Each row was made from one walk, in order. Every step used is in the known rows, and no mark comes twice. Write each row's walk.
Known rows
basu > linoza > rudufi > pego > miro: [ 16  17  -8  -2  -2  -7 -14  -4 -13  -1  -7   4   3  -8 -11  -5  10   6
   0 -11   9   5 -11   4 -13  12 -17   0   3  15   2  -9  -6  16  23  -1
   6   6  -7   4 -16]
rudufi > pego > lema > linoza > miro: [ 12   9  -3  -2  -1  -7 -20  12 -23 -10  -7   2   7  -4  -3  -5  15  -1
  -6 -11   9  -9 -17   0 -18   9 -11  -3   3  16  -4  -3  -2  11  17  -2
  11 -13  -7   7   8]
pese > lema > pego > miro > kaze: [ -1  13  11   0 -15 -12   1 -11 -11  -5  -6   8   9  -9   5 -13  -3 -10
   1  -5   6 -10 -11  -5 -15  -9  -7   3   6   9  -4  -7   3  13  15   3
   9  10  -1  -4 -15]
pufo > beto: [ -2  -4  -2   3  -4  -1   3   8   3   2   0   1   0   4  -4  -5  -2   4
 -19   3  10  -2  -2   4  -2  -1  -2   0  -5  -4   8   6  -2   4  -6 -11
  -1   6   7   0   2]
miro > kaze: [ 7  5  5  5  5  1 -2 -7 -5 -7 -8 -1  5 -3 -3 -3  1  0  2 -2  1 -6  0  3
  5  0 -5 -1  1  3  6  7  3  3  6  5  6  2  1 -3 -6]
pufo > beto > lema > pego > miro: [ -2   5   1   7 -11  -5   3  -5   1   5   1   0  -5   0  -7  -8   5   2
 -17  -3  11  -2  -6   7 -29  -9 -16   4  -7   2   0  -5  -7  10   1 -13
   8  20   7   5   2]
rane > beto > basu > linoza > miro > pego > lema: [  4  15   5  21  -2  10 -20  -4 -25 -13  -8  -7 -11   6  -5 -22  21   1
  16  13  -3   7 -26   1 -19  15 -13 -10  -6  22 -10   0  -3   6  10 -12
  17 -12   4   6  -8]
rivor > pego > lema > linoza > basu > beto > pufo: [  1  10   4   8  -4   8 -13   8  -8  -6 -10 -15  11  11   6  -7  18  -3
  -9  -5  -1  -5  -6   4 -22   7   3  -8   1   8 -11  -9 -14   4   0 -18
  15   1   4  21   8]
beto > basu > linoza: [  2  16  -3   4  -2   1  -4  -5 -12  -4  -2 -11 -19   2   0 -11   6   3
   5   8  -1   1 -11  -5  -9   2  -5  -4   4   7  -2   3 -10   1   6 -15
   1   4   7   2  -2]
rivor > pego > lema > linoza > miro > kaze > rudufi: [ 15  19  19   7  -3   4 -13   4 -15   0  -4  -6  15  -2   1  -7  18 -11
   2 -12   0  -6 -14   2 -13  11 -13  -9   4   9  -3   3  -8  12   4   4
  10  -5   4   9   0]
pufo > beto > lema > linoza > rudufi > pego > miro: [  9  12  -7   7 -10  -8  -7  -2 -12  11  -5   8  -1   0 -15  -9  13   3
 -27  -6  18  -6 -13   7 -33   0 -19   0 -12   7   8   3  -4  21  17 -17
   4   9   3   3   0]
lezo > pego: [ -5   3   1  -5   6  -3  -2   3  -1  -2   4   5  -1  -6  -9  -5  -2   4
  11   5   2   6   1  11   4  -2  -1   4  10   2  -9  -6   6  -5   7   0
   0   0 -10  -2   2]
pego > miro: [  4   0  -2  -1  -7   0   3  -1  -2   3   0   3  11  -8  -6  -1   2  -2
   1  -8  -5   2   6   6 -11  -1  -7   2  -1   6  -5  -8   0   3  12  11
   2   2  -5   2  -9]
kaze > miro > pego: [ -4  11   0  10   0   3   0  -3 -10   1  -4   1  -9  -1  -4  -7   4   4
   9   1  -3  -3 -11 -12   3   3   0  -1  -5   3   5   8  -2   7  12  10
  16 -13   6  13  -8]
nisa > lema > linoza > rudufi > pego: [ 15  19  11  -9  -1 -10 -16  -2 -13   4  -6  11   4   7   2   3  16   0
  -7  -7  15  -8 -33   5  -4  10   1   1   7  11   3  13   6  21  18  -8
  -5   1  -7   3   5]
lema > linoza: [ -1   6   3   1  -3  -2  -4   3 -11   1   2   2  -2   0   9  -3   7  -5
 -10  -1   4  -6 -13   3  -9  -1  -1   1  -3   5   0  -2   4   2  11  -3
  -4   1  -1  -4   3]
kaze > lema: [ -1   6   4   0   1   2   2  -5  -6   5  -4  -2   9  -8   3 -10   7   5
   6   0  -4   3   0 -16  -1  10  -1  -3  -6   0   1  -6   3   5   1   2
   3 -10   4   1  -2]
rane > beto > basu > linoza > miro: [  6  14   3  13  -3   7  -8  -5 -17  -8   0  -7 -19   7  -2 -14  18   1
  10  17   0   7 -23   4 -21  15 -15  -7  -6  14  -3  -2   2   6   6 -15
   0  -5   6  -2  -9]
miro > kaze > rudufi: [  8  10   9  13   7   0  -9  -7  -7  -1 -11   2   4   2  -3  -5   2  -2
  14   1  -6  -5   1 -10   5   9  -5  -2   3  -1  13  11   4   8   7   6
   8  -1   6   3 -10]
rivor > pego > miro > kaze > lema > linoza > basu: [  9  22  14   1  -9   6  -1   2 -14   7  -7  -2  21 -14   2 -15  14   1
  -3 -13  -5  -2  -7   4 -17  13 -19  -5  -4   7  -1  -6  -6  22  17  13
   8  -4   3   1 -10]
lema > linoza > miro > pego: [ -2  17   1   5  -2  -2 -14   3 -17  -4  -4   0  -6  -2   4  -8  18  -1
  -5   1  11  -7 -31   5  -5  10 -12   3  -9  11   3   3   1  19  14  -6
   5 -10  -4   0  -7]
nisa > lema > pego > miro > kaze > rudufi: [ 12  20  24   1  -2  -8 -10 -10  -6  -1  -8   5  11   2   3  -1  10  -4
  14 -10  -1  -6 -20   1  -5   7  -7   6  14   9   1   5   6  17  16  10
   7  13  -3   9  -7]
linoza > basu > beto > rane: [ -7   3  -3   7   8   0 -26   1   1  -5 -21  -7  -1  11   8  -8  11   2
 -11   8  10   1  -1  -8  -2  19   6   8  -4  -1   1  -7  -6  12  10 -23
  20  -2   3  13 -12]
linoza > miro > pego: [ -1  11  -4   4   1  -1 -11  -1  -7  -6  -7  -3  -3  -3  -5  -6  12   4
   6   3   8  -2 -21   3   4  13 -12   2  -6   6   2   5  -2  18   2  -2
  11 -12  -3   5 -11]
rivor > pego > lema > linoza > basu > beto > rane: [  0   9  11   3  -3   5 -22  11  -5  -2 -10 -11  12   8  12  -8  16  -6
 -18 -10   8   0  -4   2 -17  10   4  -2   1   6 -11  -9 -18   5   8 -16
  19  -1   3  17   3]
basu > linoza > lema > pego > miro > kaze > rudufi: [ 12  19  17  10   2  -6 -17 -10 -15   0 -20   0   1 -11  -1  -6  15 -10
   8  -3  -2  -3 -20 -14 -10  13 -18   4   0  15   3 -17  -4  13  23  -7
  17  12  -5  11 -16]
pufo > beto > lema: [ -4  -1  -2   9  -4   0   3  -4   4   7  -2  -2  -9   3 -11  -6   4   4
 -22   7  10  -1   2   2 -12  -6  -3  -2 -10  -3   4   6  -9   6  -7 -22
   3  10  12   3   4]
rudufi > pego > miro > kaze > lema > linoza: [ 12  15   1  -1  -3  -4  -3   1 -22  -6  -8   4  15 -14  -7 -13   9   8
   1 -19   1  -9  -4  -3 -18  10 -18  -3  -2  10   9  -3   3  16  29  17
  10 -10  -6   2  -5]
lema > linoza > rudufi > pego: [ 12  16  -3  -2  -1  -8 -15   2 -17   2  -3   9   1   4   0  -3  10   0
  -9  -9  14  -7 -24   2 -15   8 -12   0  -2   6   8   4   5  15  18  -5
   0  -2  -6  -2   2]
lezo > pego > miro > kaze > lema > linoza > basu: [  3  20   8   3   4  -3 -13  -1 -24   3 -11  10  17 -21  -7 -22  14   3
   8   3  -3   0  -8   5  -9  13 -15   6   3  16  -9 -14  12  15  36   7
  13  -6  -8  -5 -14]
basu > beto > rane: [ -7  -2  -2   3   7   0 -12  -3   8  -9 -10 -12   1  12   5  -2   7   1
 -10  -3  12   1   6  -2  -2   9  11   6  -3  -4   4  -6  -5  -2   4 -17
  14   1  -2  13  -8]
miro > kaze > rudufi > pego: [ 12  11   3   8   7  -4 -11   0 -11  -7 -13   3   1   4 -10  -6  -1   6
  14  -6  -3  -8   0 -11   1  13 -12  -4   7  -2  19  14   0  13  11  10
  11  -7   1   8  -4]
rudufi > pego > miro > kaze > lema > linoza > basu > beto: [  6  22  -5   4   1  -3 -15   1 -23 -11 -23  -1  14 -10  -4 -19  15  12
  -1 -13   6 -11  -8  -5 -17  24 -16   2  -3  11   7  -7  -3  27  31   5
  24 -10  -5  13 -13]
beto > basu > linoza > lema > pego > miro: [  7  20   6   3  -6  -4  -8  -6 -16   0 -10  -8 -13  -5  -1 -10  13  -8
   5   3  -1  -4 -25 -11 -23   4 -17   3  -2  13  -6 -14  -9   7  17 -18
  11  10  -4   8  -4]
miro > pego > lema > linoza > rudufi: [  3  14   5  13  -1   0 -24  -3 -22   0 -11   8  12   1   2 -11  14  -5
   0  -6   5  -3 -25  -2  -4   3  -2  -2  -6  17  -6   3  -1   9  17  -2
  20  -5  -4   7  -2]

Write each row's walk
[ 12  19  -1   2  -1  -5 -14   4 -28  -4 -18   7  14 -14  -4 -18  12   9
   0 -11   0 -10  -9  -7 -18  18 -21  -1  -3  13   7  -4   2  26  34  11
  15 -13  -3   2  -9]
rudufi > pego > miro > kaze > lema > linoza > basu
[ 16  17   0   5   7  -6 -17  -1 -14  -9 -15   0   0  -1 -12  -6  12   2
  13  -2   5  -8 -13  -6  -2  22 -21  -2   3   3  16  11   2  24  10   4
  10 -13   1   6 -12]
linoza > miro > kaze > rudufi > pego
[ -1  13   6  14  -2   3 -11   0 -25   0  -7   4   0  -4   3 -11  13  -5
   2  -3  -3  -6 -17 -12  -6   1   3  -3  -4  15  -5   3  -2   3  23   8
  23 -13   5  15  -1]
kaze > miro > pego > lema > linoza
[ -1  12   7   2  -1   0  -1  -2 -16   6  -2   1   7  -8  11 -13  12   1
  -3  -1  -1  -2 -12 -14  -8   9  -2  -2  -9   5   1  -7   7   7  12  -1
  -1  -9   4  -2   1]
kaze > lema > linoza
[  9   8  -4   2  -2  -7  -8   7  -8   3  -5   7   5   0 -11  -3   0   4
  15 -11  -6  -2   6 -10 -13  13 -14  -1   5  -1  10   0  -2  14  15  14
   6  -7  -3  13  -5]
kaze > rudufi > pego > miro
[ 16  12   0   2   2  -5 -22   7 -26 -15 -13   2  10  -6  -6  -7  15  -1
  -4 -13  10 -13 -17   2 -14  10 -14  -4   4  17  -1   2  -1  13  20   1
  16 -11  -6   5   4]
rudufi > pego > lema > linoza > miro > kaze
[ -7  14  -2   7   3   0 -18   5 -12  -5 -15  -3  -3   5  13  -9  14   0
 -14   6  10  -7 -17   0  -7  15   2   6  -4   7  -1  -6  -4  14  13 -17
  12   1   0   8  -6]
lema > linoza > basu > beto
[  9  35   8   5   1  -2 -11 -13 -24 -13 -10 -16 -13  -7   4 -22  21   5
  13   5   6  -4 -33 -12 -16  16 -24  -1   0  13   2  -3  -3  17  12 -15
  12   0   9   1 -11]
beto > basu > linoza > miro > kaze > lema > pego
[ 17   8  -4   0   1  -5 -19   0 -14  -2 -11   7  14   2 -10  -2   6   0
   3 -12   8  -1 -10  -5  -9   8  -8  -4   3   9  -1   2  -1   9  10  -1
  15  -5  -6   8   3]
linoza > rudufi > pego > lema
[  2  10   6  -2   4  -4 -19   7 -19  -4  -1   6   9 -11  -5  -9  17  -7
   2   2   7   1 -15  12  -7   4  -5   4   8  19 -20 -12   7   0  18  -7
   8  -6 -12   0   4]
lezo > pego > lema > linoza > miro
[  4   6 -12   9   4  -3 -25  11 -21 -17 -22  -5   5  11  -1 -10  16   5
  -6  -3   5 -12  -9  -7 -22  13   1  -3   3  13  -2  -7  -5   9  18 -19
  22  -8  -3  22   9]
rudufi > pego > lema > linoza > basu > beto > pufo
[  8  15  13   8  -3  -7  -7  -6  -9  -4  -5   3   8  -1   1  -7   3  -5
  15 -12  -4  -6 -10  -2 -16   3 -20   6   5   5   5  -6   5  11  16  16
  13  11  -2   5 -11]
lema > pego > miro > kaze > rudufi
[  2  10   0   7   1   1 -20   0 -13  -8 -12  -2   7  -5  -5  -8  16  -2
   6   0   4  -1 -17   0   2  11  -8  -1  -4  13  -8   1  -5  13   4  -2
  21 -14  -3  10  -7]
linoza > miro > pego > lema
[  9  -1  -4  -2   0  -4 -12  10 -12 -10  -7   2   9  -1  -8  -3   0   5
   3 -13   1  -4   3  -5  -8   2  -2  -5   8   8  -5  -1  -7   1   8   5
  14  -9  -5  11  11]
rudufi > pego > lema
[ 11  10   6  11  -1   0  -6  -8  -8   2  -9   4  15  -6  -9  -6   4  -5
  13  -7 -10  -3   6  -3  -6   8 -13   0   1   5   7   1   4  10  18  16
   9   1   0   4 -17]
pego > miro > kaze > rudufi
[ -3   3   2  10   0   3 -14   0 -10  -6 -10   2   9  -1  -3  -9   4   1
   7  -5  -4   0  -5  -4   5   1   3  -4   0  11  -8   3  -7   1   4   4
  23  -9  -2  12   1]
miro > pego > lema
[ 13  11  -2  -2  -1  -4  -1  -2 -15  -7 -11   2  17 -14 -14 -11   4  12
   9 -18  -3  -5   5  -5 -11  11 -18  -3   0   6   8  -2   0  15  21  20
  13 -11  -5   5  -7]
rudufi > pego > miro > kaze > lema
[ -1   4  -4   7  -7   0   3   6  -3   1   1  -5 -11  11  -5 -12  -2   4
 -12   9   7  -5  -9  -1 -11  -2  -5  -2  -5  -6   9  15  -5   4  -6 -18
  -1   4  13   1   6]
pufo > beto > basu
[ 13  10  -7  -4   1  -7 -12  -1  -8   0  -6   7   3   4  -9   0   3   5
   2  -8  12  -2 -13  -2  -7   9 -12  -1   1   1   9   6   2  15   8  -1
   5  -4  -5   2  -2]
linoza > rudufi > pego
[ -1   5   4  11   4   0 -35   6 -16  -6 -21  -2  10   7  13 -11  19  -9
 -18   1   8  -3  -7  -8 -13  12  10   5  -2  15 -11 -12  -5   5  22 -22
  25  -2   1  13  -2]
pego > lema > linoza > basu > beto > rane
[-10  17  -3  10   4  -1 -17 -10  -2  -7 -18  -9 -12   7   6  -9  14   5
  -3   8  11  -3 -11  -5 -14  11  -5   8  -2   4  -7 -10 -13  17   1 -24
  25  11   4  16  -5]
linoza > basu > beto > lema > pego
[  5  17  -1  15   2   3 -11 -11 -21  -6 -25  -7  19  -5   1 -18  23   2
   0   0  -4 -10  -5  -7 -20  19  -8   0 -11  13   4 -12   7  17  28  -7
  19  -4   2  11 -18]
pego > miro > kaze > lema > linoza > basu > beto > pufo
[  1  14   5   6  -5  -4  -6   3 -11  -1  -9  -8 -19   5   0 -13   7  -1
 -14  10  12  -6 -31 -10 -17   3 -13   2  -5   3   5  -2 -10   9   1 -34
   8  13   7   7   4]
pufo > beto > basu > linoza > lema > pego
[ -7  12   2   5   9  -1 -25   8 -17  -8 -13   2   8  -4   1 -14  14  -1
   0   6   7   1  -9   8  -4  10   5   6  10  17 -21 -15  -1   1  20 -14
  22  -1 -10  12   2]
lezo > pego > lema > linoza > basu > beto
[  4  19  10  10   5   1 -14  -6 -24   0 -18   3  10 -10   9 -19  15   2
  -2   4  -1  -7 -15 -13  -3  17  -9  -1  -8  10   6  -1   7  19  21  -2
  11  -9   7  -5  -8]
miro > kaze > lema > linoza > basu
[  3   7  -3   5   5  -5 -35  14 -18 -13 -21  -1   6   9   6 -11  14   3
 -15  -8  13  -7  -7  -9 -18  16   2   3   3  12  -3  -8  -9  11  24 -17
  27  -9  -4  18   4]
rudufi > pego > lema > linoza > basu > beto > rane
[ 14  14   8  12   5  -4 -21   4 -24  -8 -15   6   9   1  -3 -10   8  -2
   8 -10  -3 -12  -7 -12  -8  10  -9  -6   7  10   9   9   0  10  21   8
  17  -8   1  10   2]
miro > kaze > rudufi > pego > lema > linoza
[ -1  10  -4   7  -5   0  -1   3  -8  -2  -2  -9 -17   6  -5 -15   3   7
 -15  10   9  -1 -13   0 -10   2  -7  -3  -1   1   7   8 -12   4   0 -25
  -1  10  14   3   0]
pufo > beto > basu > linoza
[  8  23   6  15   3  -2 -16 -16 -17   6 -11  -2 -10  -3  -4  -9  25  -8
  -2   8   5  -8 -16  -5 -18   9 -15  -1  -9  10   5   6   1  21  15 -15
   7  -1   7   1  -7]
beto > lema > linoza > miro > kaze > rudufi
[ -7  15   3  19   5   3 -32   1 -22  -4 -23  -2  -1   6   9 -16  22  -3
  -7   2   6  -5 -16 -19  -7  15   9   5  -8  14  -4  -3  -7  12  31 -11
  39 -15   7  25 -11]
kaze > miro > pego > lema > linoza > basu > beto > rane
[  5  16  12   7   4   2  -3  -9 -20  -2  -9   0  11 -10   6 -15  12   1
  -1  -3   0  -8 -11 -10  -3   8  -6  -3  -7   8   7   1   8   8  16   4
   6  -7   4  -5  -5]
miro > kaze > lema > linoza
[ -1   9   3  13   0   5  -9  -3 -17  -1  -9   2   1  -4  -4  -9   7  -1
   9  -3  -6  -2  -8 -14   1   2   4  -3  -3  12  -5   4  -4   2  15  10
  26 -14   6  18  -3]
kaze > miro > pego > lema
[ -1  14   9   3  -5   7 -13  11  -7  -4  -8 -11  12   3   9  -7  14  -3
 -11 -10   4  -3  -9   7 -13   9   1  -5   4   8 -14  -8 -19   7   1  -8
  17   1   2  18   4]
rivor > pego > lema > linoza > basu > beto
[  3   4  12  -1   1  -6  -8  -1  -3   1 -10   1  -2  -1   5   3   6 -11
   0   0   5  -7 -24 -13  -8   3  -8   6  -5   3  -2 -13   1   6   1 -13
  10   4  -8   6   6]
linoza > lema > pego
